Known rows, with every way that one mark hangs from another
k_917(k_68 k_986(k_81(k_730(k_531)) k_659 k_971)): [ 18   5  -1   6  14  -1  -3 -30  22 -26   0  -2   9   7  29  11 -15  10
  22]
k_901(k_531 k_971(k_730 k_986)): [ 53   5  18  31  -5   4   7  25  -8   8 -24 -23 -26  -3   7 -20  10  24
 -52]
k_730(k_531 k_659): [-17   3 -26  11  10 -13  -3 -16  12   8 -10 -17   0 -12   4  -3  14  19
 -52]
k_730(k_531(k_901) k_659(k_986(k_81)) k_820): [-19  -4 -40   9   3 -29   1 -41  21   1  -7 -15  -4 -14  11  -6  32  18
 -69]
k_971(k_730(k_531(k_901) k_820) k_986(k_81 k_659)): [ 62 -10 -25  14  -2 -23 -13 -11  15 -10 -14 -10   6  12  31   6 -10  15
 -36]
k_659(k_986(k_81 k_971(k_730(k_531 k_820)))): [ 51  -4 -19  -4  -1 -13  -3 -21  13   1  -9   3   0  -3  25  -9   6  19
 -22]
k_81(k_730(k_531(k_901) k_659(k_986))): [ -4  -4  -5  10   9  -9   5 -42  11  21  -2  -4  -4  -9  15   0  13  12
 -42]
k_659(k_986(k_971)): [ 26  -4  -8  -2   4  -7   3  -4   3   7  -5   1   2  -9  18 -13  -1  20
 -14]
k_730(k_659 k_820): [ -7   6 -47  16   9 -12  -3 -25   2   4  -9 -25  -1 -13   5  -9   0  21
 -60]
k_986(k_81(k_730(k_531)) k_659 k_971): [ 69   3  -4  -5  13   7 -20  -3  19 -13  -4  19  11   0  49   4 -17  12
  38]
k_971(k_986): [ 22  -7 -13  11   3  -8   2  14   0  10 -13  -6   9   3   9  -6 -21  21
 -16]
k_81(k_730(k_820)): [  0   0 -14  13   8  -3  -2 -36   0  15  -7  -9  -5  -5  14  -2  -8  12
 -33]
k_81(k_730(k_531(k_901) k_659(k_986) k_820)): [-13  -5 -21  13   6 -15   2 -56  15  18  -3 -14  -6 -11  13   0  16  12
 -63]
k_986(k_81 k_659 k_971): [ 74   6 -10  -6  13   7 -19  22   8 -22  -6  19  12  -2  48  -5 -23  16
  51]
k_730(k_531 k_659(k_986(k_81))): [  0  -2 -21   2   5 -17   1 -26  17   7  -9  -4   1  -9   8  -2  18  20
 -51]
k_659(k_986(k_81 k_971(k_730(k_531)))): [ 55  -4 -11  -6   1 -10  -2 -15  11   2  -8   7   1  -2  26 -10   5  19
 -12]
k_917(k_68): [-14   2  -8   9  12  -1   4  -2   1 -14  -8  -8   0   0  13 -10  -9  15
   2]
k_917(k_68 k_986): [-31   6  -4  16  12  -8  11 -24   3 -13  -3 -18   0   3   3   0  -8  14
 -11]
k_81(k_730(k_531(k_901(k_971(k_986))) k_659 k_820)): [ -2  -2 -21  21   6 -10   0 -39  16  19  -6 -23  -7  -8  12   0  11  15
 -66]

Rows
[ 38   4  16  24  -4   7   8  18  -1   6 -23 -12 -23  -5   9 -18  10  24
 -36] -> k_901(k_531 k_971(k_986(k_81(k_730(k_820)))))
[ 40   2  -8  16   1   1   0   8  11  13 -15 -20  -7   0  10  -7  -2  25
 -56] -> k_901(k_971(k_986(k_81(k_730(k_531 k_659 k_820)))))
[ 45  -3  -9  -9   3  -5   1  -5   7   1  -7  13   4  -5  25 -13  -1  20
   5] -> k_659(k_986(k_81 k_971))
[ 32   0  -4   1  10  -3 -16 -18  11 -12  -8  14   5   4  36  10 -15  11
   2] -> k_986(k_81(k_730(k_531 k_820)) k_659)
[ 24   2 -25   4   9  -5   3 -13   5  10  -5  -8   3 -14  13 -12   0  22
 -32] -> k_730(k_659(k_986(k_971)))
[ 91  -5 -12   9   1  -8 -11   8   2  -5 -14   2  10  16  31   4 -33  18
  -7] -> k_971(k_730 k_986(k_81 k_659))
[  9   4 -15  16  12 -11  -5 -30  17 -26  -1 -26   5   4  21   8 -11  12
 -17] -> k_917(k_68 k_986(k_659 k_971(k_730(k_531 k_820))))
[-11  -4 -48   9   3 -24  -5 -43  26   6  -7 -27   1 -16   5  -4  23  22
 -87] -> k_730(k_531 k_659(k_986(k_971)) k_820)
[ 49   6  -1  34  -5   0   6  10  -3   9 -24 -34 -26  -7   4 -19  13  26
 -77] -> k_901(k_531 k_971(k_730(k_659 k_820) k_986))
[ 58   3 -20  21  -2  -7  -4   2  12   9 -18 -32 -11   3  10  -7   2  26
 -79] -> k_901(k_971(k_730(k_531 k_659 k_820) k_986(k_81)))
[ 44  12   5  27  -3   1   6   0  -6   4 -22 -24 -33 -11   8 -22  25  24
 -69] -> k_901(k_531 k_971(k_730(k_659(k_986(k_81)) k_820)))
[ 33  -8 -21   9   2 -10   0 -13  14   9 -11   0   8   4  18  -1 -10  18
 -16] -> k_971(k_986(k_81(k_730(k_531(k_901) k_659 k_820))))
[ 28   6 -16  10  11  -9  -6 -30  20 -33  -3 -13   6   8  28   8 -11  12
   3] -> k_917(k_68 k_986(k_81 k_659 k_971(k_730(k_531 k_820))))
[-11   0 -27  15   9 -10  -4 -52  14  18  -7 -18  -3  -9   9   4   7  13
 -63] -> k_81(k_730(k_531 k_659 k_820))
[ 83   8 -23  -1   8   3 -11   2   6  -6 -11   6   2  -1  36 -14  -8  17
  25] -> k_986(k_81 k_971(k_730))
[-13  -2   0  15   5 -13   2  12   8   5 -11 -15  -9  -7  12 -10  21  17
 -36] -> k_730(k_531(k_901(k_971(k_986))))
[ 67   7 -22  -3  12  10  -7 -15  13   4  -6  12   6  -6  35 -10  -9  16
  27] -> k_986(k_81(k_730(k_659)) k_971)
[ 60   8 -31  10  10   0  -8  -4   3   4  -7 -15   1  -9  25 -14  -6  19
 -13] -> k_986(k_971(k_730(k_659)))
[ 26   6  -1   6  15   2  -2 -27  17 -25   1   0   9   7  30   8 -21  11
  30] -> k_917(k_68 k_986(k_81(k_730) k_659 k_971))
[-19  -3 -17   9   7 -21   6 -22  13   9  -4 -10  -3 -15  10  -7  28  17
 -52] -> k_730(k_531(k_901) k_659(k_986))
